Known rows, with every step that occurs:
zatopi > luroz > temesu > novivo > makav > muzat > rivon: [ -6  29 -24  18  -2 -11 -38  -9 -16  31  14  22  10 -82 -17 -11  -3   1
  29 -26 -21  24  26  22]
luroz > zatopi: [  5  17  -5   5  13  -5  -7  10 -11   7  17  -5  12 -19   8   7  -1   1
  22  17  -5   3  -2   4]
zatopi > luroz > temesu > novivo > nivo > rivon > muzat > makav: [ -7  32 -11  21   5 -12 -36 -16  -1  19  13  21   4 -38 -18  -7  33 -11
  29 -47 -22  19  25  36]
rivon > nivo > novivo > temesu > luroz: [ -2  15  -7 -36   0   7   0   3 -16   7  14  -2  14 -35   8   4  13  -9
  15 -11  -3  13   6 -11]
makav > muzat > rivon > nivo > novivo > temesu: [ -5   8  -7 -20  -1  -5 -12  15 -17  20  14   1  10 -14  17   1  24   7
  27 -20   4  19   5  13]
zatopi > luroz > temesu > novivo > makav > muzat: [ -5  28 -19   6   7  -4 -41  -8 -25  26  17  16  13 -80 -17  -8  -4  -6
  19 -18 -31  27  33   9]
novivo > nivo: [  6  17   2   2   3  -5 -20  14 -12   7  10   6  11 -10   4   2  -1  -1
  22  -1   0  15   0  -1]
temesu > novivo: [ -1  16 -14  19   3   5 -10   7 -17  11   7  19  12 -23 -14   1 -18  -1
  23  -8 -17   7  10  -2]
makav > rivon > nivo: [  3  -1 -12  -3  -5   2 -16  24 -17  14  16  17  22  -6  21  -6   4  -3
  45   0 -32   2 -15  -1]
zatopi > luroz > temesu > novivo > nivo > rivon > makav: [ -7  29 -24  15   2  -5 -32  -7 -17 -16   9  18   6 -61  -4   7  38 -11
  21 -57 -32  15  22   9]
rivon > makav: [  0   1   0  17   9   0 -12  22 -11  -8   9   3  18 -13  18   1 -11  -2
  27  -4 -24   4  -6   5]
novivo > makav > muzat: [ -1  14   6   8   7  -9 -30   9 -25  34  16   4  18 -29   9  -7 -18   1
  18  15 -26  23   5   9]
novivo > temesu > luroz: [  0  26  -2 -15  -1  -2  -8  -7 -13  12  10   2  18 -52 -10  -4 -27  -6
  14   1  -4   9   9  -5]
muzat > makav > novivo: [ -4  10   0  -6   9  -7 -23  17 -10  44  16  11  15   5   8 -25  -9   4
  27  10 -10  19   5  22]
temesu > luroz > zatopi: [  8  21 -10  11  10  -2  -3  -8 -15  12  16  -2  14 -48   2   4  -5  -7
  18  25 -12   0  -1   6]
zatopi > luroz > temesu > novivo > nivo > rivon: [ -5  42 -27   1   0  -7 -26 -12 -18   0  12  27   4 -53 -18   2  35  -9
  16 -48 -21  16  28   3]
zatopi > luroz > temesu > novivo: [ -2  26 -28   0   7   3 -16   0 -12  -1  13  24  11 -56 -21  -5   1  -6
  23 -28 -19   8  26   0]
makav > novivo > temesu > luroz > zatopi: [  1  27 -12 -30   5  -5 -26 -13 -15  25  15 -17  17 -61  -1   2  -3  -4
  17  13  -6  19  10   5]
novivo > luroz: [ -7  18  -2  -7  10  -5  -6  10 -12  -1  14  27  19 -27   1  -3 -16  -2
  18   9   3   6  -3  -3]
muzat > makav > rivon > nivo > novivo: [ -4  -6  -5   1  -4   4  -5  22 -15  37  19  17  13  -1  27 -19   7  -1
  39  -3  -6  11  -8  14]
rivon > muzat > makav > novivo > temesu: [ -7   8  11 -19   7  -9 -39   7   4  38  12  -8  18  -3   1 -15 -12   2
  35  -6  -8  27   8  32]
rivon > muzat: [  2   3   2  13   9  -3 -16  12  -3   1  10   6  19   3   6   4  -8  -1
  33   0 -27   6  -5  15]
zatopi > luroz: [ -8  16  -4  -2   9  -7 -24  14 -13  -1  10  11  16 -16   4 -11 -10  -2
  29 -19 -23   5  12   2]
novivo > nivo > rivon > makav: [ -3  17   1  18   2 -10 -22  10 -18  -7   9   5  12 -12  21   7  24  -4
  20 -23 -26  12  -5   8]

Rows:
[ -6  15  -2  15   6 -12 -10   2 -11   3  12  14  19  12   8   5  15  -3
  26 -13 -42   4  -5  19]	nivo > rivon > muzat
[ -5  25 -14  12  13   1 -11  -5 -14   3  13  18  11 -58 -13  12  -8  -4
  19   8   7   7   6   2]	temesu > novivo > luroz > zatopi
[-11  23 -11 -18  13 -15 -15  -9  -2  28  26  34  19 -23   3 -12  32  -4
  21   0 -15  20   1  39]	nivo > rivon > muzat > makav > novivo > luroz > temesu
[  4  26 -23  22  -5  -6 -21  -6 -17  40  17  23  10 -72 -16  -3  -6   4
  22  -2 -11  24  13  20]	luroz > temesu > novivo > makav > muzat > rivon
[ -1  11   0   4   0 -13 -32  21 -15  35  18   6  16 -18  20  -6  12   4
  34   5 -29  18 -10  19]	novivo > makav > muzat > rivon > nivo
[  1  25 -15 -22  11  -2   6   5  -8  -5  22  33  18 -50  -5   0   1  -4
  12  12  11   6   1  -3]	novivo > luroz > temesu
[ -8  26 -13 -14   5 -11 -27 -17 -21  11  14 -17  18 -62  15   8  22  -7
  15 -10 -31  17   5  15]	nivo > rivon > makav > novivo > temesu > luroz > zatopi
[ -4  -1 -13  10  -1  -7 -26  21  -7  10   8   7  17 -12  23  -7   3   9
  41 -13 -24  13 -11  23]	muzat > rivon > makav > novivo
[  2   9  -9  -2  -1  -6  -8  29  -3   8  14  15  14   6  16  -2  17   4
  39  -5 -15   0 -15   8]	muzat > rivon > nivo
[ -6  24 -27   6 -12   1 -38  -7 -19  24  14  24  15 -89 -14 -13 -21  -7
  34 -27 -27  20  20   1]	zatopi > luroz > temesu > novivo > makav > rivon
[ -7  25 -24  26   8  -7 -41 -14 -29  -3  11  18   8 -67  -1   4  42 -11
  20 -51 -43  21  29  21]	zatopi > luroz > temesu > novivo > nivo > rivon > makav > muzat
[  7  22 -27   3   4   7   2   2 -13   7  15  25  11 -46 -20   3  -1  -4
  16  -4  -8   8  14  -3]	luroz > temesu > novivo
[ -3  19  14  24   5 -17 -26   1  -3  27  13   9  10  11   7  -6  19  -4
  27 -14 -17  16  -2  36]	novivo > nivo > rivon > muzat > makav
[  0   3  14  22  11  -6 -16  13   4  26  13   7  16   9   4 -13 -16  -2
  35   7 -15   8  -3  32]	rivon > muzat > makav
[  4  30  -3 -13   5  -4  -9 -12 -11  12  14 -15  14 -66  -6   7 -14  -6
  14  13   4   8   8   0]	novivo > temesu > luroz > zatopi
[ -8   8  -4  29  12 -11 -16   6 -31   6  14  12  19 -12  24   0  16  -2
  19 -11 -49   8   0  21]	nivo > rivon > makav > muzat
[  2   5  -9   9   5  -9 -17  22 -15  21  16  15  16   0  19  -5  22   5
  38   1 -26   6  -9  21]	makav > muzat > rivon > nivo
[ -2  16   0  20  -2 -16 -28   9 -18  40  14   9  15 -33   8 -10 -17   8
  28   7 -15  21  -2  22]	novivo > makav > muzat > rivon
[ -6  19 -12 -22  16  -7 -23   3 -14  12  19   9  17 -35  11   3   9   1
  22  20   1  16  -2   8]	makav > novivo > luroz > zatopi
[ -9  21 -12  10   6   3 -11   1 -16   3   8  35  14 -46 -17   1 -21  -4
  19  -4  -1   8   7  -4]	temesu > novivo > luroz
[ -3  21  -8  31  -1  -6 -29 -10 -13   7   4  15   9 -11 -10  15  21  -7
  26 -32 -33  16   6  17]	temesu > novivo > nivo > rivon > muzat
[ -5  14 -10  46   5  -6 -35  -6 -34   9   5  13   9 -35   6  10  24  -6
  19 -30 -41  20  12  19]	temesu > novivo > nivo > rivon > makav > muzat
[ -4  22 -12 -30  13  -6 -11   6  -5  32  26  32  16 -39  -1 -22   5  -1
  17  18  14  21   6  19]	muzat > makav > novivo > luroz > temesu
[ -4   3   1 -13   8   0 -22  18 -28  29  20  -1  14 -12  27   0  20  -1
  19   3 -24  27   2   3]	rivon > nivo > novivo > makav > muzat
[ -1   2  -8 -20   8   7   2  27 -16   2  16   8  12  11  23   4  26  -1
  23  -7 -12   9  -4  -7]	rivon > nivo > novivo
[ -1  14 -20 -44  12   7  14  15 -11 -10  26  29  14 -33  14   7  40  -6
  12   0  12  11  -2 -10]	rivon > nivo > novivo > luroz > temesu
[ -4  19 -28 -10 -10   4 -42   6 -17  19  18  21  16 -74  -2  -9   7 -11
  43 -29 -39  18  11  -3]	zatopi > luroz > temesu > novivo > makav > rivon > nivo
[  3  14  -7 -17   3  -5 -36  13 -15  20  11   4  13  -4   9  -3  12   2
  26  -2 -10  26   3   4]	makav > novivo > nivo
[ -8  28   1  -8   7 -18 -31 -26  -5  45  18 -13  16 -39   2  -6  17  -7
  23   1 -22  21   9  43]	nivo > rivon > muzat > makav > novivo > temesu > luroz > zatopi
[ -6  11  -4  15  -3 -10 -16   6 -23  39  15   8   9 -30  15  -7  -7  10
  21  -2  -1  27   3  20]	nivo > novivo > makav > muzat > rivon
[ -2  29  -3   3   0 -13 -16   4 -20   9  12  14  10  -3   7   3  22  -2
  14 -14 -15  13   1   3]	novivo > nivo > rivon
